Each row was made from one path, in order. Every step used is in the known rows, and no mark comes twice. Write each row's path.
Known rows
panoz > tomu: [-17.3 -15.0   2.7  14.0 -10.6  10.9  -2.8  14.3 -13.1   9.0  -4.1   1.2
  -3.0   5.5   6.4 -16.0   1.5   1.9  -6.5  -7.1   7.9   1.8  -7.4   3.2
 -30.9  -2.3  17.0]
foguko > panoz > tomu: [-30.2 -16.2  -1.3  20.7  -8.9  -1.6   7.5  13.1 -18.9   5.7 -14.9   0.8
 -26.5   7.2  10.2 -14.4  -0.4  11.1 -37.3 -27.2   3.7  -9.6   3.3   9.5
 -17.6  10.0  22.7]
foguko > zuto > tomu > ruvokag: [ 20.9  -6.3   9.6  11.1   3.3 -24.8 -14.6 -13.2   7.6   7.8  44.8  16.0
  -3.1  -2.3  28.2  15.1  17.9  11.8 -26.9 -28.6  -0.6   6.8  -2.8 -19.7
  39.1  -3.0  10.8]
ruvokag > tomu > fabakef: [-25.7  -0.6   1.4 -20.5  -2.8   4.5  -4.8  -6.9  19.3   6.4  -5.0  -6.0
 -19.3   2.2  20.7  -3.2   1.1  40.3  -4.9  -3.3  -1.9  19.5  -7.2   3.4
  13.0 -14.1  19.4]
zuto > tomu > fabakef > keket: [-45.9 -24.7  17.4  -4.4 -30.7  22.4   8.8  -6.5   2.4  15.9  49.8  17.7
   8.0   0.4  11.1  12.0 -20.8  -1.1 -53.6  18.0   6.4  27.0  15.2 -19.4
  47.2 -33.9  10.8]
foguko > zuto > keket: [  7.1   5.2   6.0  -1.4 -21.3  -8.8 -21.6  -6.5  -0.8   6.8  21.4  10.4
  -8.1 -19.4   6.8   0.2  19.7  -9.1 -20.2 -26.3  15.5   4.9 -11.7  10.6
  52.8   7.3   5.4]
zuto > tomu: [ -5.9 -15.0   5.9   4.8 -11.3  -7.0   8.8  -6.7   1.6   7.9  31.1  -4.7
   9.0   4.4  15.1  10.0   4.1  -0.3 -16.4 -10.7   0.5   0.0  11.2 -21.5
  36.3 -11.1  13.7]
panoz > tomu > fabakef > foguko > zuto > keket: [-47.9 -19.1  20.2 -13.2 -55.4   5.3 -61.2   1.7  -0.3  42.9  52.1  22.7
  -9.5 -16.7  -0.1 -19.0  18.9   2.6 -46.2 -11.4  12.3  14.8 -20.4  -7.2
  14.3 -24.0  34.9]
keket > panoz > tomu > fabakef > foguko: [-43.8 -15.1   5.4 -16.6 -38.1   8.7 -49.7  13.6   0.0  19.5  27.4  17.9
  -0.2   9.0  -1.7 -26.5 -10.8  15.9 -36.2  23.7  -3.1  21.2  -1.5 -20.3
 -46.8 -38.3  18.0]
ruvokag > tomu: [-14.1   4.2  -4.2 -10.5   6.0 -11.0   3.6  -0.2  16.2  -4.2 -12.0  -6.6
 -20.4   3.4  17.2  -6.0   7.8  13.9  15.8 -17.1  -3.3   0.4  -8.9   4.0
  25.7   6.6   4.8]
ruvokag > tomu > panoz > keket: [-26.6 -19.9   7.8 -15.0 -15.3  11.6  20.4  11.9  30.2  -7.3 -10.9 -40.9
 -41.2   5.0 -11.5  -6.1  29.3  24.1  -5.8 -21.6 -16.2  12.1  11.5  39.8
  27.3 -37.3   0.8]
fabakef > foguko: [-19.3  -5.9   6.2 -11.7  -8.2  -9.1 -30.7   5.3   9.0  14.6  28.5  13.7
   4.3  -2.9 -10.3  -6.0   0.7 -15.6  -0.5   7.1 -10.6  -5.8  -1.2 -20.0
  -0.8  -6.4  -0.6]
fabakef > keket > panoz > tomu: [-35.1  -7.9  -4.7   3.6 -30.0  20.3  -6.3  25.8 -13.7  -6.0   9.9  18.7
  -0.5   6.9  12.5 -21.7 -25.1 -17.4 -30.2  16.3  14.2  14.7  12.6   7.1
 -18.4 -16.5  -9.6]
keket > panoz > tomu: [-11.4  -2.9  -3.6   3.9 -18.4   5.1 -12.5  17.0 -10.3  -5.0  -5.9   2.8
  -2.6  11.1  13.1 -23.6  -5.6   6.0 -14.0   0.4   7.4   9.1   3.2   2.8
 -39.8 -10.9   7.4]
zuto > tomu > fabakef > foguko: [-40.3 -26.0  21.4 -15.5 -29.9  -0.1 -27.8  -9.6  13.3  32.0  63.3  13.0
   8.5  -0.4   2.5   4.5   1.6   8.8 -39.0  12.1 -10.0  11.5   4.8 -43.1
  27.9 -39.0  23.8]
keket > panoz > tomu > fabakef: [-22.0  -8.0   1.1  -7.7 -28.9  19.7 -19.3  10.6  -8.3   3.3  -1.1   4.9
  -5.6  10.1  12.8 -23.1  -9.1  31.7 -35.0  16.9   8.8  26.9  -0.1   3.3
 -47.1 -30.2  22.5]
foguko > zuto > keket > panoz > tomu: [ -4.0  -0.5  -2.9  -1.1 -41.0  -3.0 -32.3   9.0 -12.9   0.2  18.0  11.3
 -13.2  -9.7  20.1 -21.8  17.9  -0.8 -31.3 -22.2  22.6  11.4  -9.3  12.9
  13.2  -2.7  12.6]
tomu > panoz: [-18.9 -13.8   7.9 -15.4   7.4  12.2   2.6  -2.4  12.4  -8.2   0.6  -4.2
  -6.3   6.3 -24.6   8.1   9.8  14.6 -16.1  -2.3  -0.9   2.9  17.5  24.3
   9.0 -10.5  -5.6]
nabos > foguko > zuto > tomu > fabakef > keket: [-63.3   9.6  29.4 -18.2 -27.7  -8.9 -45.8   2.8  10.8  24.2  54.0  26.9
  -4.2 -27.6   7.5  17.5  -2.0  20.5 -46.4  -6.0  16.3  21.7  -9.4 -31.0
  64.7 -25.2  19.2]
ruvokag > tomu > fabakef > foguko > nabos: [-30.1  -3.5  10.8 -13.5   1.2  -4.4 -60.2  11.5  27.9  17.6  12.3  -0.4
 -20.9 -16.2   5.1  -6.9   2.8  26.0  -0.7  30.8 -10.0  30.7 -22.1 -30.0
  17.0 -24.9  34.8]
tomu > ruvokag: [ 24.3  -6.4  -8.5  17.3  17.2  -1.3   4.0  -0.6   5.6  -3.4  12.5   9.8
   1.0  16.2  13.6  -6.6   4.6  -2.8   3.5  -3.6 -13.7   0.4   4.4   9.3
 -10.5  -5.0   8.8]
nabos > keket > panoz: [-10.0  17.5   2.8  -1.6   1.8  -6.3  -2.4  26.1 -11.6 -25.8 -19.5   8.7
   2.7  20.7 -20.9 -14.1  12.9  -8.4 -14.8 -10.9   3.6   8.1 -12.3  -9.7
   0.9   8.0  -2.8]
nabos > tomu > fabakef > keket: [-42.2  -8.0  13.7 -13.7 -10.2  25.6   4.8  22.5   1.1  18.8  18.8  24.1
 -14.7   5.5  -7.1  -5.7 -19.2  15.4 -53.3   5.7  12.8  27.2   2.3 -33.8
  31.0 -18.2  19.8]

Write each row's path
[  8.4 -22.4  -3.1  32.6   7.2   8.7   3.0   6.7  -6.8   7.6  10.8   8.3
  -2.8  26.2  18.5 -22.9   7.2   0.1  -2.8 -11.3  -7.8   1.5  -2.9  11.7
 -39.8  -7.9  22.6]
panoz > tomu > ruvokag
[-15.8 -14.1  19.0  -1.4  35.4  10.6 -15.0  30.6  12.8   1.8 -13.1  -3.8
 -24.0  -2.9 -31.2   0.0  16.9  29.1 -31.7   4.9  14.2  18.6   2.8 -22.5
  30.2 -14.6  41.7]
foguko > nabos > tomu > panoz
[-33.3   6.3   6.3 -47.7 -42.6 -18.7 -65.8  -4.2  31.5   9.9  36.3  18.5
 -24.2 -14.8  17.4 -15.7  17.3  22.8 -31.6 -12.7   3.9  22.4 -13.0  -4.8
  60.4 -20.8  15.9]
ruvokag > tomu > fabakef > foguko > zuto > keket > panoz
[-52.7 -18.3  30.5  18.2  -7.4  16.7 -55.7  44.8 -11.7  25.9   2.2  16.9
  -0.1   1.4 -28.3 -27.5  16.5   0.8 -37.7  23.4   5.0  29.2 -39.2 -34.5
 -22.6 -21.9  54.4]
panoz > tomu > fabakef > foguko > nabos > keket
[-46.1  -6.6   3.9 -18.6 -15.2  20.1   1.1   0.4  16.9   3.2   7.3  13.3
 -20.3   4.4  16.3  -0.3 -20.3  18.1 -21.2   9.1   0.0  29.0   3.1   2.5
  35.5 -15.7   1.3]
ruvokag > tomu > fabakef > keket
[-18.0 -38.2  18.9   1.7 -27.0  15.6  26.1   4.3  14.0   3.8  31.6 -29.9
 -13.0   4.3 -11.2   8.3  28.8  10.7 -41.0 -15.5 -12.5   9.1  27.7  13.8
  42.9 -54.7   7.7]
zuto > tomu > panoz > keket
[-44.5  13.3   9.4 -12.5 -45.4  -5.0 -62.6  14.4  -1.2  12.7  25.9   6.8
 -10.7 -11.3  10.7 -27.0  23.7  31.2 -33.8 -13.9  23.0  18.0 -20.7   8.3
   7.4 -27.4  41.1]
nabos > foguko > zuto > keket > panoz > tomu > fabakef
[-14.1 -14.8 -11.0  20.1 -14.2  20.7  -2.2  21.8  -8.6 -11.9  21.4  31.2
   0.0  26.5  23.0 -25.2 -22.1 -19.6 -26.5   8.6  -0.9  18.8  17.1  13.8
 -27.1 -19.2  -2.2]
fabakef > keket > panoz > tomu > ruvokag
[-44.6 -25.8   3.5 -10.3 -56.3  18.0 -39.7  11.8   2.2  23.1  49.3  15.8
   0.7  10.2   4.4 -37.7   3.6  -4.1 -39.6  15.2   0.0  15.4   3.4  -3.1
  -6.6 -42.1  33.4]
zuto > keket > panoz > tomu > fabakef > foguko
[-10.8   3.0  10.6  28.1   4.3   7.7 -26.2  53.9 -22.3 -13.4 -32.9   2.6
  -3.4  12.1 -11.1 -29.4  15.5  -6.0 -20.3  10.3  17.2  23.6 -26.9 -15.4
 -28.1  -3.0  31.4]
foguko > nabos > keket > panoz > tomu
[-41.6 -19.3  10.0  -3.0 -45.1   3.0 -16.3  10.4   6.3  19.4  23.7  -9.5
 -38.4  -8.3  -9.1 -11.6   6.5  18.2 -51.9   1.4 -26.9   8.2   4.5  -6.1
  -2.3 -44.0  13.0]
tomu > fabakef > foguko > panoz > keket
[-30.8   2.6  15.4 -39.9 -37.7 -16.5 -64.6  19.6  13.9  26.3  45.7  29.0
 -20.1  -9.1  -7.1 -18.9  16.0  21.9 -61.4 -16.2  14.1  22.1 -12.5 -46.7
  51.5 -24.5  27.7]
nabos > tomu > fabakef > foguko > zuto > keket > panoz
[ 14.4  13.6  -3.4 -17.2 -29.1 -12.8 -31.6  -0.8   1.5 -11.7  18.1  12.6
 -11.2 -13.4   9.9  -4.1  15.6  -5.1 -24.2 -17.8  15.3   9.9  -1.1  11.3
  37.8   0.8  -4.7]
foguko > zuto > keket > panoz
[-48.7 -35.7  20.3   1.7 -56.1  -3.5  -5.3   5.5   8.7  30.1  56.0 -14.3
 -28.9  -5.0   5.9  -1.0  10.9  16.3 -69.5  -7.2 -26.9   8.4  13.5 -25.4
  36.3 -56.6  26.0]
zuto > tomu > fabakef > foguko > panoz > keket
[-39.2 -14.1   8.4 -13.5 -37.1  19.7  -1.2  -0.2   3.8  -0.7  45.6  24.0
   7.0   3.4  17.3   7.7 -27.5   4.4 -61.7  26.5   6.8  32.4  26.4 -22.4
  34.6 -41.6   1.1]
zuto > tomu > fabakef > keket > panoz
[-46.2 -10.6   5.6 -13.3 -15.6  -7.0 -30.5  -3.1   3.6  18.6  23.5  17.8
 -22.9  -1.7  -9.6  -1.0  -6.7  21.0 -47.0   1.6 -14.9   1.3   3.9 -15.8
   3.3 -13.5  11.1]
tomu > fabakef > foguko > panoz
[  3.8   0.9  13.0  13.4  27.3  -3.1 -16.7  36.2   1.9   9.4 -12.9  -3.2
 -19.2  -7.8  -6.2  -7.9   8.8  15.4 -14.7   9.4  13.5  14.8 -16.4 -46.0
  21.0  -1.7  38.7]
foguko > nabos > tomu
[-33.9 -18.9  26.4 -14.3  26.5  -1.3 -44.1  37.1  20.8  18.6  13.6   5.1
 -21.4  -6.4 -43.9  -6.7  20.7  13.2 -28.1  11.5   3.3  12.8  -0.5 -45.8
  28.6 -21.0  34.4]
fabakef > foguko > nabos > tomu > panoz
[-32.1   0.5  -0.5 -20.4 -28.4  26.2 -14.1   6.7   3.2  -8.7  16.6  23.8
  -2.4   3.6   4.3  -1.6 -32.2   4.0 -43.3  36.6   5.0  32.7  16.9   3.6
   3.4 -29.9 -10.2]
tomu > fabakef > keket > panoz
[-25.3   2.6   3.9  12.0  -7.8   4.8  -2.4  40.2 -19.9 -11.6 -22.6   8.0
   2.3  29.4 -13.2 -33.0  12.5  -5.2 -22.2 -17.0  10.9   8.7 -18.3  -3.0
 -30.3   4.3  13.2]
nabos > keket > panoz > tomu
[ 19.4  -7.5  -9.1  15.7 -25.0  -3.4 -26.2   9.4  -4.9  -3.3  34.1  18.0
 -10.6  11.6  33.4 -25.7  22.6  -3.1 -30.2 -29.9   6.9  11.8  -4.6  22.3
   2.3  -7.0  21.6]
foguko > zuto > keket > panoz > tomu > ruvokag
[-38.0   1.5  13.2 -27.6 -40.8  -8.4 -80.8   8.6   1.4  21.4  25.5  28.5
 -11.4 -12.9   2.8 -16.5   0.8  26.2 -47.4   8.8   9.7  26.4 -19.8 -29.2
 -34.8 -27.6  12.3]
keket > panoz > tomu > fabakef > foguko > zuto
[-44.0 -21.6  30.1 -32.2 -15.3 -19.5 -47.8 -12.7  20.0  19.9  57.4  13.6
  -4.7 -17.7 -17.5  19.8  25.9   8.0 -46.2 -21.8   4.1   1.4   5.6 -23.9
  56.2 -16.6   1.6]
fabakef > foguko > zuto > tomu > panoz
[-51.5 -18.4   4.0   7.8 -17.9  -9.9 -21.7  15.2 -12.7  20.3  12.9   9.2
 -21.5   2.8  -0.1 -23.1  -1.1  -2.5 -32.2 -19.1  -9.5 -17.4  -2.2 -10.4
 -17.4   2.2  17.4]
fabakef > foguko > panoz > tomu
[-29.6 -25.5  28.8  -4.5  -3.7   8.4 -33.0  51.2  22.2  21.5  14.9 -23.1
 -36.2  -9.6 -48.7 -15.6  31.7  10.2 -33.8   8.0  -8.7  22.0  -1.4 -32.0
  22.1 -55.0  32.0]
fabakef > foguko > nabos > tomu > panoz > keket
[-41.4   3.1   5.9 -25.5 -16.8  19.0  -6.3  29.5   3.0   0.3  16.2  24.1
 -14.0  12.8  -7.2 -10.9 -25.2  19.4 -58.7  14.6  14.0  32.5   9.4 -35.1
  19.8 -26.3  10.2]
nabos > tomu > fabakef > keket > panoz
[-44.1  -8.7  21.5 -19.3 -34.5  -2.1 -70.1   1.9  -1.3  38.8  31.1  24.6
 -13.5 -17.4  -7.3 -11.7   7.7  22.5 -39.0  -0.6   9.8  18.5 -25.7 -25.6
 -26.9 -17.8  19.3]
panoz > tomu > fabakef > foguko > zuto
[-38.2 -22.0  21.4   8.7 -17.4  17.6 -62.6  23.8  -0.3  33.5  17.8   9.6
  -6.1 -12.7  -4.3 -20.7   4.0  12.2 -26.1  41.3   5.0  28.5 -21.6 -29.1
 -33.4 -36.6  49.7]
panoz > tomu > fabakef > foguko > nabos
[-24.4 -15.2  13.5 -18.5  19.5   6.6   8.4  19.0  12.5   5.6  -2.9  -5.3
 -19.9  17.1 -29.7  -3.9  16.9  30.1 -32.3 -20.9   8.7   4.1  12.1 -10.7
  28.0  -9.0  20.2]
nabos > tomu > panoz
[-32.1   6.1  21.2 -32.3 -22.0 -14.6 -69.6 -10.2  10.8  26.8  30.3  26.2
 -12.0 -26.5 -12.5   5.5   3.2  21.5 -32.7   6.5   0.9  16.4 -21.4 -27.9
   2.7 -13.0   4.3]
tomu > fabakef > foguko > zuto
[-25.1  -4.4   7.0 -11.3 -48.5 -14.2 -63.0  16.8  -1.8  16.3  43.2  22.6
  -7.2 -11.5   7.4 -28.5  18.2 -18.2 -31.0 -19.1  12.9   3.8 -10.3  -6.1
  16.1 -11.7  12.6]
fabakef > foguko > zuto > keket > panoz > tomu
[-33.9 -28.7  34.1 -20.3 -42.9 -10.7 -35.4   4.5  26.2  24.2  56.3 -12.8
 -21.8 -20.8 -21.8  11.0  39.5   5.7 -53.6 -25.5  -6.2   9.9   7.9 -11.9
  51.1 -49.6   0.2]
fabakef > foguko > zuto > tomu > panoz > keket
[-52.0 -24.2  10.5   5.5 -32.8  40.3  -2.2  12.0 -13.4  17.0  18.4  18.7
  -2.6   5.4   7.3 -11.4 -23.4   2.6 -46.1  21.5  12.4  27.6   2.2   4.9
 -15.0 -26.3  16.8]
panoz > tomu > fabakef > keket
